Each row was made from one small tree. The marks that hang from a mark follow it in brackets, in alphabetical order. Every link used is in the known rows. Write each row's tree.
(in the rows, 128 means zero)
Known rows
H{B R S}: [126 142 127 115 120 140 138 131 129 137 144  98  96 135 134 134 133 174
 129 147 165 185 190]
A{H{B D{W} R}}: [121 151 128 115 130 142 133 141 140 111 136 128  86 162 139 135 145 143
 117 128 116 133  71]
C{W{D{H{S}}}}: [116 140 121 120 122 128 133 128 141 125 145 102 112 121 131 120 125 168
 129 105 116 156 142]
F{B{H{D R S{Z}}}}: [125 132 138 122 116 125 152 125 138 115 126 118 110 104 138 133 113 144
 116 117 116 147 172]
B{H{D{W{C}} R S}}: [132 153 134 146 115 123 145 137 126 106 145 136  85 141 131 139 120 138
 102 123 130 156 100]
R{H{S}}: [133 126 128 145 111 130 119 129 139 124 147 119 147 145 118 133 128 132
 125 135 121 150  81]
R{H}: [126 127 129 138 119 129 111 131 127 127 138 126 151 149 120 137 122 127
 131 132 110 128  92]
D{H{B} W{C}}: [116 179 124 119 125 135 107 166 116 108 156 133 100 150 139 118 178 140
 120 112 125 137 120]
B{H{R}}: [116 157 136 129 126 125 132 142 115 134 123 123 125 129 131 145  88 148
 139 126 140 140 188]
H{D{W}}: [135 122 127 128 127 127 140 125 140 105 137 139  99 140 130 126 132 132
 102 123 106 121  57]
W{C D{H}}: [115 132 128 139 129 120 106 125 111 131 139 126 101 121 132 116 166 124
 118  97 117 118 124]
A{H{D{W} R S}}: [130 131 133 137 122 134 143 130 153 107 136 133  89 156 134 124 135 134
 111 128 116 138  18]
F{B{H{D S{Z}}}}: [130 131 132 130 117 125 149 126 146 107 127 127 121  96 134 130 123 127
 111 109 109 136 146]
W{C D}: [128 125 126 145 128 123 120 115 106 128 136 135 105 123 130 128 161 123
 107 114 119 115 123]
T{Z}: [128 139 123 133 128 124 135 144 133 124 111 122 145 116 134 131 121 130
 119 137 135 126  92]
W{C D{H{B}}}: [113 144 123 127 130 130 103 132 109 133 146 117  93 122 135 121 179 138
 118 101 129 134 159]
D{H{B R S} W}: [113 168 129 110 121 138 124 161 132 120 157 108  88 149 141 117 144 189
 131 126 153 170 156]
C{W{D{H{B}}}}: [107 153 116 103 128 135 125 138 132 128 145  99 108 126 136 130 132 175
 134 107 117 153 182]
S{H{R} Z}: [115 145 139  99 121 126 121 152 127 118 127 114 125 140 133 147 114 172
 148 135 115 149 242]
A{H}: [123 142 130 133 131 133 120 135 140 119 120 138 133 141 129 126 138 106
 134 120 113 113  64]
C{W}: [126 142 122 115 123 131 141 131 134 122 135 117 133 140 130 137 114 144
 132 127 114 147 137]
S{H{B D{W{C}} R}}: [129 151 127 109 115 128 116 142 127 113 155 124  89 169 134 144 147 157
 113 130 121 165 138]
R{H{B D}}: [129 121 122 124 120 136 117 121 139 124 147 114 125 147 121 144 139 131
 116 131 111 147  96]
D{H{B R S} W{C}}: [117 172 130 120 117 137 120 160 118 118 164 117  80 155 142 117 171 167
 120 124 148 172 140]
S{H{B} Z}: [117 157 127  95 124 135 115 160 135 109 137 114 130 130 132 149 138 171
 143 130 115 157 252]
B{H{D{W} R S{Z}}}: [124 151 138 126 121 128 156 149 135 100 137 126  89 125 135 143 103 171
 113 126 119 152 171]

Which tree is each row?
[109 142 121 114 128 127 126 131 133 129 139 107 115 125 133 125 122 161
 133 102 109 139 150] : C{W{D{H}}}
[103 138 130 106 129 135 126 140 127 133 143  90  81 110 139 128 148 196
 132 117 140 160 247] : W{D{H{B R S{Z}}}}
[126 149 127 102 118 131 120 144 138 115 149 116  92 162 133 144 125 174
 123 130 122 165 146] : S{H{B D{W} R}}
[140 122 127 148 110 130 129 127 150 103 155 130 120 155 121 129 131 135
 101 129 103 142  21] : R{H{D{W} S}}
[136 149 122 139 121 141 131 138 149  94 153 142  86 152 134 126 181 115
  98 121 114 146  17] : A{H{B D{W{C}} S}}
[114 162 137 126 123 126 113 156 107 118 146 133  97 159 140 115 154 143
 124 117 125 130 106] : D{H{R} W{C}}
[119 162 130 133 124 126 110 157 116 108 149 144 109 151 137 111 165 127
 119 108 114 119  80] : D{H W{C}}
[125 148 136 133 114 124 138 130 128 130 129 121 127 117 136 126 105 141
 128 120 138 151 152] : F{B{H{R S}}}
[107 145 128 120 129 129 108 133 102 143 144 107  82 130 138 124 169 154
 124 109 138 142 186] : W{C D{H{B R}}}
[133 105 131 135 114 132 133 123 149 110 143 116 124 131 120 141 135 134
 112 133  98 143 103] : R{H{D S{Z}}}
[137 128 131 143 111 130 131 137 135  89 156 138 114 149 124 138 161 131
  96 130  88 136  64] : R{H{D{W{C}} S{Z}}}
[128 150 134 139 118 124 149 137 138 107 141 128  93 137 130 138  96 156
 110 124 131 156 111] : B{H{D{W} R S}}
[126 151 123 128 125 144 125 139 149 118 137 122 118 136 131 128 154 129
 129 127 136 153  92] : A{H{B S}}
[132 139 125 122 115 142 134 145 146  92 160 119 109 146 128 144 151 165
 105 136 103 157 118] : R{H{B D{W} S{Z}}}
[128 103 136 117 122 130 157 117 144 120 131 107  85 119 131 137 130 158
 112 138 125 160 172] : H{D R S{Z}}
[119 160 136 134 116 127 121 154 118 117 155 127  89 154 138 110 159 151
 120 121 135 154  97] : D{H{R S} W{C}}
[136 129 129 147 114 126 118 128 125 103 152 144 121 164 123 135 152 112
  98 125  90 120  14] : R{H{D{W{C}}}}
[128 147 127 122 123 143 139 135 151 106 143 122  79 157 137 131 148 149
 112 132 127 157  55] : A{H{B D{W} R S}}
[131 139 121 132 114 140 116 136 137 126 155 109 137 145 122 138 139 148
 126 138 134 168 120] : R{H{B S}}
[121 140 137  99 120 125 132 149 138  97 135 124  98 150 134 144 119 176
 124 130  95 141 175] : S{H{D{W} R} Z}
[123 130 137 117 122 133 147 135 128 124 131 109 105 120 134 135 127 170
 131 143 138 157 215] : H{R S{Z}}
[127 135 133 116 116 121 122 135 139 111 140 125 101 162 129 137 112 160
 121 127 110 147 104] : S{H{D{W} R}}
